Known rows, with every way that one mark hangs from another:
revikin(punu): [15.9 16.0 13.4 14.9 -0.9  3.9  9.1 -3.8 13.0  9.9 -3.5 -6.6 -3.6 -0.4
 -1.4 -6.2 -6.9  3.0 -0.6 -4.2  1.7  1.0]
revikin(punu(dadeg)): [ 24.7  19.2  12.8  21.5  -2.7 -11.1  15.7  -2.9  20.5 -10.5  -5.7  19.5
   9.1  21.3   0.2   1.7  -9.6   3.0   1.9   2.7  18.0  -0.1]
tubon(punu(fufuv nakap(genet))): [ -3.6 -16.7   6.5 -29.3 -36.2  -6.8  15.6  13.2 -26.8 -18.9  36.1  44.3
 -10.1   1.9  28.6   2.6 -10.0  -3.6   7.2  17.1  -5.3   6.9]
punu(dovatu): [ -0.1   3.1  -2.2  12.3  -5.3 -21.0  -4.9  -7.0   5.7   1.2  11.2  19.2
  22.3  -5.9 -14.1  -2.8  -2.8  -3.8  19.5   7.0  17.4  -2.3]
punu(dadeg): [  8.9   2.3  -0.1   5.2  -2.7 -17.7   6.1   3.4   6.9 -20.8  -1.4  26.2
  12.7  20.2   0.2   8.3  -2.7   0.1   5.8   8.4  15.4  -0.3]
kefig(nakap(genet punu(fufuv))): [ 12.6 -25.5   8.3 -23.0 -40.6  20.3  33.1  23.7 -34.1  -8.5  41.1   1.6
   9.9   3.8  23.6  14.3   1.3   7.7   4.6   8.9  19.7   3.0]
tubon(punu(dadeg)): [  7.5  -8.2   3.3  -3.5   5.6 -31.3  -4.1   6.1  10.5 -13.1  28.0  33.0
  20.3  21.2   2.9  11.6  -6.2  -5.7   6.2   3.3  -0.6  10.2]
fufuv(punu(dadeg dovatu)): [  5.4 -22.2   6.2  17.9 -10.8 -33.6  -0.6   5.0  26.7  -6.8  15.0  46.6
  38.2  12.3  -5.4   9.4 -10.4   5.3  18.4  10.8  37.2 -20.9]
revikin(punu(nakap(genet))): [ -0.9   1.3  19.6   1.5 -26.2   4.3  20.5  11.6 -20.5  -9.0  -4.0  12.7
 -31.8   8.5   8.4  -2.6 -10.2   3.1   5.7  10.1   3.9  -3.1]
kefig(nakap(punu(dovatu fufuv)) revikin): [  1.0   9.4   9.5  19.7 -32.0  -3.7   9.9  29.7 -12.0  -1.0  51.6  30.0
  39.5 -13.7   4.7   7.2   2.1  -1.1  21.4 -11.9  27.3 -14.6]
kefig(nakap): [  5.1  14.5   2.5  -9.7 -13.9   5.9   2.3  22.1  -1.4   0.7  10.0  -9.7
  13.9   6.4  -0.5  24.8  12.5   3.7   1.9   1.5  -2.3   5.6]
tubon(punu): [ -1.5 -10.4   3.7  -8.8   6.9 -15.0 -13.2   4.0   3.2   6.9  30.3   6.2
  10.3   1.6   2.7   3.1  -3.5  -5.8  -1.0  -4.7 -16.7  10.0]
genet(nakap(kefig punu)): [  2.3 -24.7  10.7  -4.3 -13.8 -17.2  19.1  34.6   6.0   4.1  22.8 -18.2
 -15.3   0.8   4.2   9.0 -18.3   6.7   5.9 -12.3  -9.5   1.7]
kefig(nakap(punu) revikin): [-12.2  -0.6  13.5  12.8  -6.4   7.5   0.7  42.6 -22.6   5.0  35.5  -8.6
   8.6  -0.2   2.2  13.3   8.7   0.1   3.2 -23.9  -0.5 -11.2]
genet(nakap(punu)): [ -1.4 -18.3  11.4   0.2  -2.3 -12.7   5.7  21.5 -19.8   2.6  20.9  -6.6
 -37.4  -1.4   3.6   8.0  -5.4   7.0   4.1  -4.9  -3.5  -4.7]
kefig(nakap(genet) revikin(punu(dadeg))): [ 17.8  25.7  22.8  29.7 -33.3  -6.7  15.3  40.9 -17.8 -20.5  26.7   2.1
  24.2  30.7   5.3   8.8   4.9   5.0   9.8 -11.9  33.8 -21.2]
nakap(genet punu(dadeg)): [  2.6 -43.8   8.2   0.2  -8.1 -10.9  24.5  10.5 -30.0 -22.2  23.0  20.0
   0.2  25.0   7.7   3.1 -10.3   3.5   9.1   9.9  28.9  -2.9]
revikin(punu(dovatu fufuv nakap)): [ 12.6  33.1  12.8  14.1 -35.2  -8.8  19.8  -7.3  15.5  -5.9   4.7  58.3
   1.9 -12.8   5.8  -3.1 -15.6  -1.6  20.5  16.9  17.7  -1.0]
tubon(punu(dadeg dovatu)): [  6.8  -3.9   1.4   9.3  -1.3 -52.5 -10.4   0.1  14.5 -12.1  38.5  55.3
  44.1  16.2 -10.7   8.3  -6.7  -8.3  25.6  10.4  17.3   7.6]
punu(dadeg dovatu fufuv nakap(genet)): [  7.9  -1.4   3.3  -1.6 -52.8 -27.5  27.5   5.4 -15.4 -44.5  14.7  85.2
  14.8  15.9  12.0   8.1 -11.2  -1.3  30.6  35.4  45.8  -6.4]
tubon(punu(nakap)): [-18.1  -3.6   8.4 -17.8  -0.2 -17.8  -8.4  15.3  -3.7  -2.8  20.6  34.9
 -17.0   3.3   6.2  13.2  -6.4  -8.5   3.5   6.0 -28.7  13.8]
nakap(punu): [ -5.4 -27.5   5.5  -2.0   9.5   3.2   8.2   3.7 -11.0   6.8  14.9   0.7
 -10.6  -1.5   2.3   0.3  -8.1   0.8   1.9  -5.2  -1.9   3.4]
genet(nakap(kefig punu(dovatu fufuv))): [ 16.6 -14.4   7.0   2.8 -40.3 -27.3  27.1  21.4  16.7  -1.3  39.9  19.8
  15.9 -13.2   8.5   1.1 -23.6   7.4  25.5  -0.2  19.4  -2.6]

Rows:
[ -4.0 -38.2  13.3  18.7 -18.3 -16.8  27.7  42.7 -14.9 -23.2  36.7   8.9
  27.2  25.1   8.4  -9.0 -21.8   0.0  14.6 -19.2  27.0 -18.4] -> nakap(genet kefig(revikin) punu(dadeg))
[  1.3 -14.7   3.9 -24.0 -52.9   5.9  39.9  22.7  -2.9 -23.1   6.8  25.8
   4.8   3.5  26.5  -1.3 -19.9   3.3  12.3  14.5   4.7   2.8] -> punu(fufuv nakap(genet kefig))
[ -9.9 -16.0  11.1   9.4 -20.4 -35.1   3.0  15.0  20.1 -16.8   4.7  74.3
  12.5  14.0  -2.7  19.0 -11.2   3.0  23.4  19.6  26.8 -17.8] -> fufuv(punu(dadeg dovatu nakap))
[ 21.3  13.3  -3.5  12.3 -28.4 -27.9  14.3  -8.4  16.4 -26.7  15.8  63.3
  42.2   6.3   4.6   3.0  -7.9  -3.0  25.0  20.9  43.0  -4.0] -> punu(dadeg dovatu fufuv)
[  8.6  27.6  14.6  24.1 -17.0 -34.7  13.5   1.0  18.9 -19.9  -3.8  68.4
   3.7  16.7 -10.4   7.7 -13.9  -2.1  26.2  18.7  24.6   0.5] -> revikin(punu(dadeg dovatu nakap))
[  8.1 -11.3   9.3  19.9 -12.1 -51.0   6.9  17.1  -6.0 -17.1  28.9  40.9
  -4.1  14.9 -10.2  15.3  -9.4   4.6  28.3   9.1  31.0  -7.3] -> genet(nakap(punu(dadeg dovatu)))
[-12.4 -20.3  14.8   7.7 -19.9   9.8   9.6  47.0 -49.9  -2.0  44.9 -16.1
   6.9   7.7   5.7   7.1   6.1   3.7   6.0 -19.5  12.5 -16.5] -> kefig(nakap(genet punu) revikin)
[  6.4  15.0   0.8  -8.6 -33.2  -9.0  22.6   8.6   5.8 -39.7  -6.6  71.9
  -5.2  13.6  22.3  15.0  -7.5  -1.6   8.5  23.3  14.9   1.8] -> punu(dadeg fufuv nakap)
[  1.4 -11.0   3.3 -11.1 -60.1 -14.5  34.8  15.2   4.2 -21.5  19.0  45.9
  25.9  -3.1  11.5  -4.2 -22.6   1.5  27.4  20.5  24.0  -0.6] -> punu(dovatu fufuv nakap(genet kefig))
[ -9.9  35.0  20.9  30.6  -9.4  -0.5   2.5  22.7  -4.1  -3.1  -3.7  20.7
 -25.5  -3.6   2.8  -6.6  -7.2  -3.5   3.4 -17.0  -5.7 -18.2] -> kefig(revikin(punu(nakap)))
[ 12.1  30.9  24.3  38.0 -24.2 -16.1   8.1  44.8  20.5   6.7  16.0 -25.5
  -3.7   0.2   3.2  -9.6 -16.8   6.7   3.3 -34.1  -0.7 -23.3] -> genet(nakap(kefig(revikin(punu))))
[ 10.4  24.8  16.9  12.5 -13.4 -12.9  18.0   7.9  15.1 -22.0 -14.6  47.3
 -17.4  23.3   2.7  10.6 -12.0   0.0   8.4  14.0   7.8   2.1] -> revikin(punu(dadeg nakap))
[  9.2 -10.9   8.7  -6.0  -7.9  -7.0  16.1  27.2  -4.3 -13.1  22.8  17.9
  13.2  23.4   0.6  33.5   3.3   3.9   6.8   6.6  13.5   9.3] -> kefig(nakap(punu(dadeg)))
[  3.0 -21.4   8.6   8.8 -18.5 -37.8  13.6  26.1  12.0   6.9  34.9   2.6
   6.9  -4.3  -9.6   4.1 -19.3   4.0  25.5  -4.9   7.9  -0.3] -> genet(nakap(kefig punu(dovatu)))
[ -3.1   6.4   3.5 -10.8 -25.4 -29.6   1.3   2.0   6.9  -9.3  36.0  73.4
  14.5 -12.7   9.5   4.9 -10.8 -10.0  21.9  19.1  -1.1  10.1] -> tubon(punu(dovatu fufuv nakap))
[ 16.5 -14.1   1.5  11.4 -21.4 -24.0  23.2  -6.6   6.9 -19.8  29.1  65.7
  32.3   4.6   7.3   3.0 -14.3  -0.9  26.1  15.1  42.3  -0.9] -> nakap(punu(dadeg dovatu fufuv))
[ 27.7  27.4   8.8  23.0 -28.4  -6.5  15.1 -16.8  24.2   3.9  14.0  30.1
  28.6 -16.0   3.2 -12.2 -12.3   0.3  15.7   5.7  28.3  -3.8] -> revikin(punu(dovatu fufuv))
[ 11.4 -43.5   4.1  -3.6 -41.2 -10.0  39.7   9.3  -1.8  -6.3  43.8  19.6
  43.5  -6.8  11.8 -10.7 -28.8   2.9  25.7   7.2  33.0   0.6] -> nakap(genet kefig punu(dovatu fufuv))
[ 25.3 -15.3   7.0  -4.7 -38.8 -22.3  37.7  32.3  18.3 -24.6  28.2  26.4
   5.8  14.6  22.2  15.0 -22.6   8.6  11.7   2.4  19.3   1.2] -> genet(nakap(kefig punu(dadeg fufuv)))
[ -4.4  15.2  10.1  21.0 -21.4 -21.8   1.2  48.1   8.4  -4.4  18.8 -20.3
   0.0   0.7   3.7  -3.2  -8.5   2.7   6.7 -30.4  -3.1 -23.2] -> genet(nakap(kefig(revikin)))
[ -3.6   1.9   3.3 -24.1 -21.3  -7.3   6.5  10.2   2.2 -10.9  25.1  51.3
  -8.2  -5.4  23.7   9.9  -9.3  -7.9   3.4  11.8 -17.2  13.9] -> tubon(punu(fufuv nakap))
[-12.3 -21.3  10.5  18.1   0.3  -1.8  12.8  34.5   5.1   6.7  29.4 -10.1
  18.6  -4.2   3.1 -10.0 -18.6  -1.9   6.3 -32.1  -3.4 -12.2] -> nakap(kefig(revikin) punu)
[ 10.7   6.6  -0.3 -14.0 -42.5 -11.1  36.7  21.5  31.6 -36.1  -3.1  59.6
  17.0  14.5  20.8  14.0 -20.4  -0.1  13.5  15.5   9.3   7.0] -> punu(dadeg fufuv nakap(kefig))
[ -4.3 -27.7  10.2 -21.0 -27.1 -35.8  21.4  35.3   3.4 -29.1  30.3  41.5
  14.0  33.0  10.8  12.5 -21.1  -4.0  16.8  13.2  -4.0  13.9] -> tubon(punu(dadeg nakap(genet kefig)))
[ 23.4  11.3  16.6   0.2 -47.5  -2.6  41.0   6.9  -8.7 -36.5   1.4  55.9
  -9.8  21.4  24.9   3.4 -16.4   4.8   9.3  25.6  30.2  -3.0] -> revikin(punu(dadeg fufuv nakap(genet)))
[ -1.7 -13.4   8.8  13.4  -8.1 -33.3   2.0  13.8 -14.4   4.3  31.9  14.6
 -15.8  -7.6 -10.0   6.4  -7.1   3.3  21.0   0.5  14.1  -6.6] -> genet(nakap(punu(dovatu)))
[-14.5 -49.2  14.3 -18.0 -35.6  -0.8  26.6  38.6   8.3  -4.8   7.8   9.4
  -1.0   9.2  16.7   5.5 -21.8  10.2   3.4   5.5   1.1 -14.6] -> fufuv(punu(nakap(genet kefig)))
[  0.3 -23.5   7.5 -34.8 -46.6  -9.8  29.1  27.5   0.4 -16.4  38.2  32.9
  11.6   4.3  28.9   1.8 -22.3  -2.5   9.4  11.6 -11.0  13.1] -> tubon(punu(fufuv nakap(genet kefig)))
[  8.9 -47.4   5.6   7.4 -24.2 -35.7  32.1  16.4   1.4 -19.2  36.6  29.7
  43.7  23.8  -5.9  -0.4 -27.1   2.6  32.6   7.3  40.1   0.9] -> nakap(genet kefig punu(dadeg dovatu))
[  5.0 -14.8   6.3 -24.1 -40.4 -22.8  21.9  17.0 -18.0 -39.0  34.1  69.8
   1.3  23.0  29.1  12.6 -10.6  -3.7  14.6  25.3  12.8   5.9] -> tubon(punu(dadeg fufuv nakap(genet)))
[ 12.2 -47.4   5.2 -16.8 -35.8  11.8  46.2  15.1  -4.8  -8.1  33.6  -1.4
  19.3   0.0  25.7  -9.5 -25.1   6.7   6.3   0.1  13.5   3.4] -> nakap(genet kefig punu(fufuv))
[ -5.6 -41.3   7.3   6.2  -9.9 -16.3  13.5   2.5 -33.6  -0.3  34.7  15.1
  10.7  -0.5  -6.1  -7.4 -10.3   2.5  22.3   6.5  27.7  -4.0] -> nakap(genet punu(dovatu))
